Every row comes from one small tree of marks. Brackets hold a mark, then the marks that hang from it, in the order of their numbers. Every link used is in the known rows. Which tree was each row made from?
Known rows
{k268 k635 {k782 k669}}: [  4.8   4.9  -2.7 -27.4  29.6  24.4 -13.6  -8.5  -9.7 -14.5  20.1 -16.9
  16.2 -26.6   5.0  -4.2  14.4   3.2 -27.6 -22.0   2.5  15.8  -8.6   4.5
 -11.8 -19.4 -10.3   0.1 -28.8  -7.0 -22.7  10.3   4.9]
{k635 k268 {k782 k669}}: [ 13.1  -5.9  -4.3 -28.7  12.4   6.7  -2.8  17.4 -19.5 -24.9  -3.9 -18.0
 -42.9  11.5  -3.0   1.9  -2.3 -14.9  -0.4  -5.8  11.5 -26.7  13.0  -4.7
  -1.5   7.8 -15.9 -21.7 -21.2  -9.7 -26.5  14.3 -32.7]
{k782 {k635 k268} k669}: [  3.0  23.1   6.7 -23.1  13.5   8.6  -2.9  29.7 -33.2 -10.0   8.5 -30.3
 -14.7  -8.9   0.5   7.4  17.3  24.6  10.4  -5.8  -8.4   7.0  10.0  10.8
 -21.1   3.5   8.2  -8.0 -27.3 -33.0   0.3   9.6  10.7]
{k782 k669}: [ -3.1  15.4  20.4 -17.3  -6.8  23.1 -27.6  14.0 -13.0   1.1   6.0 -25.9
 -22.7 -11.9  30.6   9.0  -2.0  -0.5  18.2   9.9   3.8  19.2  12.7  18.2
   6.6   5.2  17.9   1.1 -28.4  -3.1  -6.2  -3.3  23.9]
{k834 {k669 {k635 k782}} k984}: [ 20.5   7.3  28.6  28.7  30.2   5.5 -11.3 -20.4  16.2  -5.6  30.3 -22.2
 -18.2 -20.2  12.2  12.9 -32.8  -8.4   1.0   7.4  17.4   1.8  20.3  26.0
   8.8  20.4  12.9  44.9  -9.9   5.1 -22.5  -1.2   9.3]
{k669 {k782 k268} {k834 k984}}: [  3.1  -5.1   5.1  -3.5  10.1  13.0  11.8  -5.5  15.2  -2.1   5.0 -14.4
  -3.6  -5.0   1.9 -20.0 -11.3 -10.5 -30.5   2.2  38.9  26.1 -10.3  23.9
 -11.8  -0.4   9.1  15.3  -5.2   7.2 -39.6  -6.8   5.4]
{k635 k268 {k669 {k834 k984}} k782}: [ -0.3 -35.2   8.7 -17.5  17.9  -6.6  17.7  25.6   6.1 -20.1  -5.2   0.0
 -56.6  37.2 -16.1 -10.3  -9.5 -22.2 -10.2   7.1  -4.4 -33.5   0.9 -25.9
   7.7  15.6 -24.5  -6.1  18.0  -0.8 -31.9   6.4 -60.6]
{k635 k268 {k669 k782 k984}}: [ -4.4 -27.6  17.7 -10.3   6.8  12.8  22.5   4.1 -23.5  -8.4   1.0   9.2
 -51.4  14.4  -2.1   2.8 -12.5 -19.3 -11.9   2.8  -5.0 -15.4   5.6   0.5
 -13.0   1.6 -42.8  -3.0  15.7  13.6 -33.9  19.4 -46.9]
{k268 {k635 k669 k782}}: [ 11.0 -18.9  -8.2 -29.6  29.9   8.9 -17.0  10.0 -10.8 -19.8   7.4 -18.1
 -12.1  -9.8   3.3  20.6   1.8  -5.7 -20.9  -0.2  -6.9 -18.1   3.3  -3.3
   7.7 -11.2  -1.7  -3.4  -8.7 -24.7 -33.1   8.3 -30.0]
{k834 k669 k984}: [  8.6  17.9  42.0  29.9  19.6  21.4 -13.5 -15.2  16.6   2.6  16.5 -25.3
 -32.1 -21.9  36.2   4.9 -28.3  -7.3  14.0  17.0  15.4  29.4  13.3  37.9
  17.9  18.8  17.6  33.7   5.8  17.4 -11.8 -10.4  19.2]
{k635 {k782 k268 {k669 k834 k984}}}: [  8.6  -3.7  -6.7 -16.6   7.0   5.1 -11.0   3.2  -7.3  -8.7  18.1 -10.7
 -19.6   4.0  -2.8 -15.5  -5.4 -23.6 -15.6  -8.8   1.6  -4.0   1.8   0.7
 -15.6  18.5   5.7  15.0 -30.5  13.3 -28.1   3.2  -4.7]
{k635 k669 k782}: [  5.8 -11.9  -0.8 -28.2   6.3   8.0 -15.8  18.8  -2.5  -9.7  -6.3 -19.1
 -37.6  14.4  14.8  23.9 -11.9 -21.7   3.9  11.4   4.9 -35.8  13.3  -1.3
  21.8   7.3 -12.6 -11.0 -12.5  -4.0 -25.0   1.9 -32.6]
{k782 {k268 k635} {k669 k834 k984}}: [ -2.8  -2.4   8.4  -8.4  17.0   8.2  -8.4  -3.6 -25.8  -5.0  31.2  -0.2
   1.9 -13.1 -11.7 -27.3   8.5   6.1 -27.1 -16.2 -27.7  42.4  -6.1   2.8
 -39.4   3.8  16.8  36.2 -17.1  -3.0 -21.6   8.1  16.5]
{k268 {k782 k635}}: [ -0.4  21.2  -4.7 -24.9  20.9  19.9  -3.5   5.3  -7.0  -8.2   2.7 -39.8
  13.1 -18.4  25.4  17.7  -2.6  13.3  -3.3 -15.7  22.8   9.2  -8.8  26.1
   4.3 -16.6  -3.3 -11.4 -23.0 -10.7 -14.6  10.4  21.4]
{k669 {k782 k268 k635} {k834 k984}}: [  7.3   6.4  -5.2  -7.1  21.5   5.5  16.1   4.7  10.2  -2.0  13.2 -23.3
  13.9 -14.2  -8.5 -14.8   3.4   5.5 -33.5  -3.4  32.5  20.0 -15.4  25.5
 -25.1  -0.6  16.7  15.8 -15.1 -10.6 -30.6  -7.3  13.8]
{k834 {k669 k984}}: [ -1.3   8.5  37.5  20.0   8.4  20.0 -15.2 -18.3  -4.8   5.9  18.4 -16.0
 -21.5 -22.9  34.9  12.0 -33.8  -5.6   6.4  16.5  -7.0  26.3   8.6  27.5
   9.6  17.9   4.4  35.0   3.1  27.9  -8.5  -0.9  19.8]
{k669 {k782 {k268 k635}} {k834 k984}}: [  7.6 -12.8  -1.3  -5.3  26.1  11.6  10.8  -9.6  11.7  -8.4  13.5 -10.7
  10.4 -17.4  -9.6 -22.1  -2.6  -3.7 -48.4  -5.7  29.2  29.1 -17.1  18.1
 -21.0  -9.2  11.5  19.8  -3.8  -5.7 -45.7  -3.0   0.4]
{k834 {k669 {k782 {k635 k268}}} k984}: [ 20.0  16.9  22.1  22.8  35.3  14.4  12.9 -12.0  10.8  -0.7  19.5 -20.6
 -16.4 -26.1   3.4  -2.2  -9.9  -4.2 -15.3   6.0  25.0   8.0   5.7  32.7
 -12.0  17.0  -5.9  22.5  -4.0   6.7 -18.2  -6.4  -2.1]

Which tree is each row?
[-24.3 -23.6  32.6  -5.7  -6.6  10.5  -5.2  13.3   0.2   8.4   8.8  -0.1
 -31.9  11.8  23.5   3.5 -19.9  -9.4   0.5  22.6 -27.0  11.7  -5.8  -7.7
   9.5  10.3   0.2  21.9  17.0  18.6 -14.1  -1.8  -2.7]  {k635 {k669 k834 k984}}
[ -3.6  10.8  17.8  -8.9  17.7   1.8   7.6  31.3  -5.9  -4.1  19.4 -22.1
 -14.9  -3.6  -6.8 -16.1  17.3  18.3  -1.4  -0.3 -10.8  15.7  -4.0  -2.6
 -24.1  13.9  19.3  10.3 -13.7 -20.0  -2.1  -2.4  12.5]  {k782 {k635 k268} {k669 {k834 k984}}}
[ -0.9  15.4  17.5  -5.1   2.8  12.2  -8.5   8.5  -8.0  -1.7  12.3 -13.8
 -19.9   4.5   0.4 -27.3   1.9   0.7   1.7  -3.9   1.5  38.0   4.9  16.4
 -19.5  13.2  23.6  23.9 -21.4  -1.6 -13.3  -6.0  23.2]  {k782 k268 {k669 {k834 k984}}}
[ 14.8  20.9  10.3  12.8  23.0  13.8   2.8 -21.8 -13.8   6.2  24.7 -14.0
   5.5 -28.9  -0.3   2.8 -12.0   0.2 -22.7  -2.8   7.0  13.8   4.7  36.4
 -28.7  14.8 -10.5  32.4 -19.4  15.7 -15.8   1.0  10.2]  {k834 {k669 {k782 k268 k635} k984}}
[  5.7 -13.0   4.0 -15.2  10.0   5.0  10.7  -5.5 -24.5 -18.4   1.6 -15.6
   0.5  -7.8  -8.6  24.3 -20.5  13.6 -18.9  -5.2  27.9  -4.6  12.7  19.2
 -12.6 -20.0 -16.0  -3.2 -14.2 -27.0 -40.1  22.9  -9.4]  {k669 {k635 k268} k782}
[ -3.7  -8.4   5.7 -13.5  20.6   6.8  -1.0  -1.0 -30.3 -12.4   9.7  -6.0
  -6.6  -2.1  -6.3  -6.3  -3.4  10.6 -19.8 -11.7 -20.5  31.1  -1.2  11.6
 -19.0 -11.9   5.2  23.2   3.8 -17.9 -28.1  14.2  -3.0]  {k782 {k268 {k635 {k669 k834 k984}}}}
[  9.5   2.5  21.1   6.3  16.6   4.2   3.6 -16.6 -15.1  -7.6   8.6 -10.3
   1.2 -11.8 -13.2  17.2 -24.9  13.5 -17.6   8.4  11.6  -1.1  18.4  17.9
 -12.6   2.8 -24.4  16.3 -13.1  -7.9 -20.0   9.3  -8.7]  {k834 {k669 {k635 k268} k782}}
[  5.9 -15.3  -0.3 -16.4  14.9  -3.3   1.8  15.1   6.8 -10.0   0.6  -7.4
 -36.1  27.8 -10.3 -10.7  -7.6 -22.1 -11.0   1.5   3.4 -17.7   3.9  -4.5
   1.9  16.5  -6.3  10.2  -4.4  -0.2 -31.0  -2.1 -33.2]  {k635 {k669 {k834 k984}} {k782 k268}}
[-18.3 -20.8  22.9 -12.7   0.5  -8.3   5.4  12.1 -16.8 -16.8  -0.1 -14.9
   0.8  11.7  -5.1  11.1 -25.5  33.6  -4.4   6.5  -6.4  17.8   2.3  -3.8
  -0.3 -11.3   8.1  11.4   8.2 -30.7 -23.5  15.9   9.2]  {k669 {k635 k268} k834}
[-16.6  -5.7  29.8  -4.6  -8.8  17.3 -17.5   8.5   1.6  10.2  24.3  -8.9
 -18.8  -8.1  25.9 -12.3  -7.8  -9.7   0.1  14.1 -18.3  27.6  -5.5  -2.9
  -5.3  18.3  20.0  26.2 -12.3  24.0  -9.2  -7.2  25.7]  {k782 {k669 k834 k984}}
[ -6.4 -32.7   9.4 -14.2  20.3  11.2  -1.2   0.0  -1.5  -1.0  21.3   2.4
   2.2 -15.9  -0.8   0.6   0.6  -6.4 -42.9   7.4 -18.5   8.7 -15.5  -8.3
 -11.6  -8.1  -6.3  19.7   7.2   0.1 -33.0   2.9 -17.1]  {k268 {k635 {k669 k782 k834 k984}}}
[ -4.4  -8.8  -3.1 -26.2   9.7   2.1  17.1  20.6   1.1  -5.4  -1.8 -21.4
  13.8  -6.9  -9.0   0.8   1.8  16.7 -35.4   7.9  18.0   0.8 -18.7   1.1
 -16.4  -7.7  -5.2 -10.8  -8.8 -17.3 -23.5  -1.5  -3.9]  {k669 {k782 {k635 k268}} k834}
[ -1.3 -25.8   9.5 -12.8  25.8  12.1  -1.1   4.4   8.5  -4.1  15.8  -4.7
  -0.9 -15.0  -3.0  -1.0   4.0  -2.1 -38.2   9.3  -3.5   9.1 -11.6  -3.6
  -5.3  -9.3   1.0  14.5   5.0 -12.4 -33.0  -3.9 -17.7]  {k268 {k635 {k669 k782 {k834 k984}}}}
[ -1.0  -4.7   4.7 -15.6  34.3  19.4  -5.8  -6.4  11.3  -9.2  28.0 -10.8
  17.2 -22.2  -1.2 -23.3  13.9  -2.4 -37.1 -17.2   1.0  23.0 -20.4  -6.5
 -13.3  -9.9  -0.9  14.7 -16.8   2.6 -24.0   1.6   6.3]  {k268 k635 {k782 {k669 {k834 k984}}}}
[ 16.4  15.4   7.1  -0.3  24.6  15.0  -6.0 -22.0 -15.5  -5.2   7.2 -14.6
  10.4 -26.0  -7.3   3.2  -9.9   6.6 -30.3   0.9  15.5  16.1   8.5  30.6
 -17.0  -0.5 -12.6  16.7 -19.3  -3.2 -21.0  -0.2  -1.5]  {k834 {k669 {k782 {k268 k635}}}}
[  3.0  -2.1   1.2 -15.5  33.6  26.2  -9.5 -17.0 -10.2  -9.8  33.6  -9.1
  10.1 -30.9  10.0  -9.2   8.6  -8.5 -30.6 -25.4  -5.3  19.4 -13.3   3.6
 -17.8 -12.3 -11.0  15.1 -21.2  11.6 -26.6  14.0   5.7]  {k268 k635 {k782 {k669 k984}}}
[ 11.2   4.8  -6.1 -14.4   9.8   6.7  -1.0 -13.9 -28.7 -12.8   5.3 -20.9
  17.5 -13.7  -8.7  21.5 -17.5  15.5 -19.2 -12.2  35.5   9.2  16.5  37.7
 -20.9 -19.6  -0.8  10.0 -33.1 -27.8 -40.3  17.5  11.7]  {k669 k635 {k782 k268}}
[  5.2  23.3   8.5 -13.7   2.7   6.2 -18.8   0.4 -41.6 -10.3  12.7 -19.5
  -4.4  -3.2  -7.2   4.8  -3.8  21.5  10.8 -15.4  -1.3  24.6  27.3  28.1
 -27.1  -3.0  15.8  21.3 -43.2 -29.0 -13.7  15.8  27.6]  {k782 k268 {k669 k635}}
[ 25.3  15.3  17.1  23.4  39.2  19.3   2.1 -30.7   7.0  -3.4  22.9 -13.6
  -7.8 -31.5  -0.8 -10.6 -11.9 -10.5 -27.2  -3.0  27.1  26.3   7.4  40.7
 -16.7   8.5  -0.4  35.1  -8.1   8.7 -30.6  -5.7  -1.2]  {k834 {k669 {k782 {k268 k635}}} k984}
[ 10.5  20.0  -0.8 -21.3  19.2  15.9 -18.7   1.3 -39.5 -15.6  12.4 -18.5
  -1.4 -16.1  -6.1  -7.7  14.3  15.3  -8.7 -20.0  -6.6  34.1  13.1  22.7
 -28.6  -9.8  16.2  11.0 -33.8 -29.7 -18.4  11.2  14.0]  {k782 {k268 k635} k669}
[ -1.7 -23.0  -2.4 -16.9   8.9  -3.4   1.0   8.9  -6.1  -6.2   8.1   2.4
 -33.2  25.4  -9.9  -8.7 -13.8 -26.7 -15.7  -0.8 -14.2 -18.7  -0.8 -11.8
  -6.2  17.2 -14.5  17.9  -1.0  14.8 -31.3   5.9 -32.7]  {k635 {k669 k834 k984} {k782 k268}}
[ -8.1   4.1  17.2 -11.0  13.6   4.1  -2.5  29.9   2.9   3.4  10.1 -27.4
 -10.1  -2.7  14.4  12.2   3.8  16.1   4.4  13.6 -11.0   8.3  -5.1   7.3
   3.2   5.1  20.7  12.2  -0.8 -20.4  -3.4  -7.0  11.9]  {k782 {k635 {k669 {k834 k984}}}}
[ -7.7   6.0  16.2 -13.6   9.1  22.0  -5.1   0.1  17.7   0.4  14.9 -14.7
  -5.8  -4.4  17.1 -19.3  -2.4 -11.2  -8.6  -5.6  15.2  17.3 -11.2   2.4
   1.6   3.3  -4.8   7.0 -19.2  22.6 -15.2  -4.8  14.6]  {k268 {k782 {k669 {k834 k984}}}}
[-20.3 -32.9  21.9   1.1  11.4  -2.8  18.8 -10.2  -9.5 -12.6  24.1   2.1
  -0.7   6.0  -4.7  -4.1 -31.3   9.2 -21.1 -10.9 -13.2  16.7 -13.0 -10.5
 -14.2  -6.6 -13.4  30.9  15.3   8.7 -32.6  27.2   4.6]  {k669 {k635 {k268 k782}} k834 k984}
[ 13.7 -13.3  -3.9 -15.6  33.4   9.3 -16.8   5.2  10.1 -14.7  26.0 -19.5
  -0.9 -22.9   3.2  -4.0   7.4 -10.7 -29.2  -2.8   2.5   2.7  -7.2  -4.1
  -0.9   0.0  22.8  13.4 -16.8 -13.4 -33.2  -2.5  -6.1]  {k268 {k635 {k782 {k669 {k834 k984}}}}}
[  4.3 -15.6   1.3 -25.2  23.8  16.6  -9.5   3.2 -12.9  -8.8   6.3 -11.6
   0.4 -19.1   3.7  17.0   4.9   2.7 -28.3   4.4  -2.1   1.6   0.4   8.1
  -3.1 -18.5  -8.3  -0.8  -6.8 -22.7 -30.9   5.3 -18.7]  {k268 {k635 {k669 k782}}}
[ 15.3   5.9  13.3  14.3  27.1  17.8  -1.6 -33.2 -13.3   0.3  25.8  -3.6
   1.6 -32.0  -2.2  -2.7 -17.1  -8.7 -34.5  -3.0   4.0  22.4   2.7  31.4
 -25.4   7.2 -14.3  35.6 -10.6  19.2 -27.9   4.5  -0.9]  {k834 {k669 {k782 {k268 k635}} k984}}
